Each row comes from the steps of one walk. Every step used is in the known rows, and no mark comes twice. Write the walk behind each row, first mark first.
(in the rows, 128 means zero)
Known rows:
Z, A: [134 134 140 140 140 115 114 143  96 142 117 138 124 125 129 102 137 118
 122 124 129 119 104]
Z, A, W, N, B, E, S: [ 92 123  62 153 252 137 165 187 128 160 104 122 149  71 143 149  63 141
 122 163 166  70 113]
Y, Z: [135 124 147 121 133 107 120 123 118 128 140 134 118 110 123 123 119 140
 147 117 114 137 102]
B, E, S, N, W, R: [108  62  85 157 180 111 172 116 165 159  74 139 106 139 142 131 112 101
 114 150 139 104 165]
W, N: [136 137 106 125 140 147 150 159 133 124 138 109 153 101 147 157 104 127
 147 139 132 135 126]
Y, Z, A, W, R: [118 115 134  91 153 120 115 175  69 164 117 141 132 107 107  93 147 130
 148 112 121  90 103]
E, W, N, S, Y, Z, A: [165 117 131 138 192 119 111 135  87 131 126 103 107 100  98 106  67 105
 152 123 108 142  94]
R, W, N: [137 111 107 134 152 160 148 183 132 108 145 102 173 108 162 155  87 116
 143 140 157 123 120]
S, Y, Z, A, W, N, B: [147 127 133 100 213 163 121 187  93 133 144 129 117  80 121 140  92 140
 155 126 123  96  77]
Y, Z, A, W, N, B, E: [101 129  99 133 212 122 155 190 109 157 133 141 143  41 158 148  80 167
 148 170 149  73  81]
N, S, Y, Z: [159 128 149 111 188 127 101 101 120 135 133 115  89 138  69 110  75 107
 154  98 111 144 127]
Z, A, W, N, S: [126 150  84 126 199 139 121 195  97 174  95 113 145 116 101 124  77 119
 140 141 130  98 136]
Y, Z, A: [141 131 157 132 144  94 107 139  86 142 128 142 115 106 126  97 130 130
 141 113 118 129  81]
E, S, Y, Z, A, W: [145 126 142 118 227 117  87 156  76 150 106 120  97 147  48  90  86 118
 132  80 103 106  88]
B, E, S: [104 123  97 161 195 105 151 113 146 147 111 116 132 118 113 124  77 125
 116 134 151 115 134]
S, N: [144 123 129 145 126 118 118 131 146 138  94 147 106 168 143 137 134 119
 121 144 111 118 148]
K, Z: [138 141 132 140 109 112 142 108 108 140 129 142 113 100 125 156 136 139
 142 126 124 106 127]
Z, A, W: [118 139 122 127 155 124 107 177  83 160 103 139 130 132 104 104 133 137
 119 128 121  88 110]
R, W, N, S, Y, Z: [166 111 129 120 210 158 118 157 124 115 152  88 136 119 104 137  34  96
 168 111 141 138 120]
K, Z, A, W, N: [136 163 106 137 149 124 143 186  69 170 113 135 140  78 123 161 115 148
 151 136 122  75 108]
B, E, W, N: [106 115  85 162 145 117 173 138 134 128 133 108 156  70 161 151  85 146
 129 179 146 116 119]
N, W: [125  92 121 132 120 125 144 128 134 124 121 135 115 115 132 132 133 131
 122 136 122 132 119]
E, S, Y, Z, A, W, R: [140 108 137  92 221 135 102 158  72 157 110 118 108 137  55  84 108 100
 144  73 116 101 106]
E, S, Y, Z, A: [162 123 160 132 211 109  96 124  89 133 120 118  91 138  76  88  90 101
 137  77 110 138  82]
A, Z: [118 108 120 127 124 162 134 123 110 130 143 123 123 124 105 106 162 118
 115  99 128 141 131]
R, W, N, S, Y, Z, A: [173 117 142 130 222 145 106 172  92 129 140  99 132 115 105 110  44  86
 164 104 143 130  97]
K, W, N: [146 126 101 143 134 154 147 170 110 112 126 109 182  80 160 136  86 103
 138 136 144 131 127]

Write each row's walk:
[172 143 138 121 212 131 107 147  94 147 132 106 111 109  90 112  59  97
 167 105 119 143 101] : W, N, S, Y, Z, A
[105 114  68 155 224 144 187 137 173 128 130 110 146  66 165 170  59 133
 130 164 171 110 130] : W, N, B, E, S
[154 147 138 105 195 140 105 194  70 147 134 116 127 108  89 122  88 133
 159 107 106 109  79] : S, Y, Z, A, W, N
[159 114 109 127 206 179 126 161 132 117 140  83 145 137 109 144  43  82
 150 119 155 130 146] : R, W, N, S, Y
[149 140 111  96 215 155 111 165 112 147 127  97 120 119  63 142  45 126
 168 114 108 119 131] : A, W, N, S, Y, Z
[149 152 103 114 223 161 107 186  89 165 105 104 127 134  69 121  65 104
 144 118 124 103 133] : Z, A, W, N, S, Y
[105  97  86 154 193 161 182 168 161 112 156 117 172  61 203 175  68 134
 135 180 195  93 119] : R, W, N, B, E
[136 163  89 140 180 125 136 174  78 186  94 127 131  89  98 152  85 130
 154 138 126  77 136] : K, Z, A, W, N, S
[137 113  92 139 182 159 140 169 140 125 129  91 163 118 140 146  56  99
 146 141 162 126 148] : R, W, N, S
[135 115 105 146 202 116 145 112 127 135 139  97 118  80 102 135  32 125
 155 148 128 134 117] : B, E, W, N, S, Y, Z
[129 109 100 140 122 132 153 146 125 111 132 106 149  90 156 150 111 134
 131 157 124 135 118] : E, W, N
[105  86  68 168 235 156 184 160 171 113 138 104 168  73 182 169  41 121
 125 165 197  98 125] : R, W, N, B, E, S
[107 116  68 166 176 116 166 125 145 145 116 100 147  79 137 142  55 128
 133 179 149 120 146] : B, E, W, N, S
[ 89  86 100 162 149 119 166 101 150 116 135 141 122  71 173 141 117 154
 104 185 155  97 118] : N, B, E, W
[144 114 110 157 170 113 121 123 155 139  76 131 100 178 125 132 109 106
 112 128 111 124 153] : E, S, N
[133 146 104 120 203 120 114 190  88 173 106 117 135  97  96 118  69 132
 160 129 117 107 110] : Y, Z, A, W, N, S
[138 140  90 129 171 147 142 146 143 143 121  98 144 110 124 149  73 111
 150 141 138 137 154] : W, N, S
[103 123  87 144 180 149 185 145 163 128 148 126 150  55 186 175  85 145
 138 182 171 106 125] : W, N, B, E
[ 81  65  93 136 144 137 181 102 149 122 139 139 133  66 178 134 140 135
 117 179 170  92 139] : N, B, E, W, R
[139  77 104 159 161 111 136 123 160 134  68 138  88 166 131 136 116 108
 104 135 103 129 143] : E, S, N, W
[119 116  97 179 192  95 139 117 164 156  76 134 109 157 130 134  85 117
 108 148 133 105 153] : B, E, S, N
[136  95 104 153 187 135 135 115 177 122  86 144  92 153 157 151 116 113
 106 146 127 112 150] : E, S, N, B
[109 119 116 100 151 140 123 178  80 165 107 139 140 125 110  99 155 119
 131 120 136  82 129] : Z, A, W, R
[116  82  89 182 184  93 156 116 170 152  70 142  95 146 136 138  89 118
 103 158 127 111 144] : B, E, S, N, W
[184 131 133 137 203 140 105 161  70 134 122 107 140  88 101  91  43  73
 160 103 129 139 103] : K, W, N, S, Y, Z, A
[126 116  85 144 247 165 172 128 165 119 140 102 127  87 136 167  46 116
 133 143 164 113 126] : W, N, B, E, S, Y
[127 125 114 150 219 125 136 104 139 138 121 109 113 137  82 121  63 110
 120 112 145 119 131] : B, E, S, Y
[ 95 103  89 159 211 125 165 106 167 131 121 129 124  93 146 143  82 132
 110 152 167 102 132] : N, B, E, S
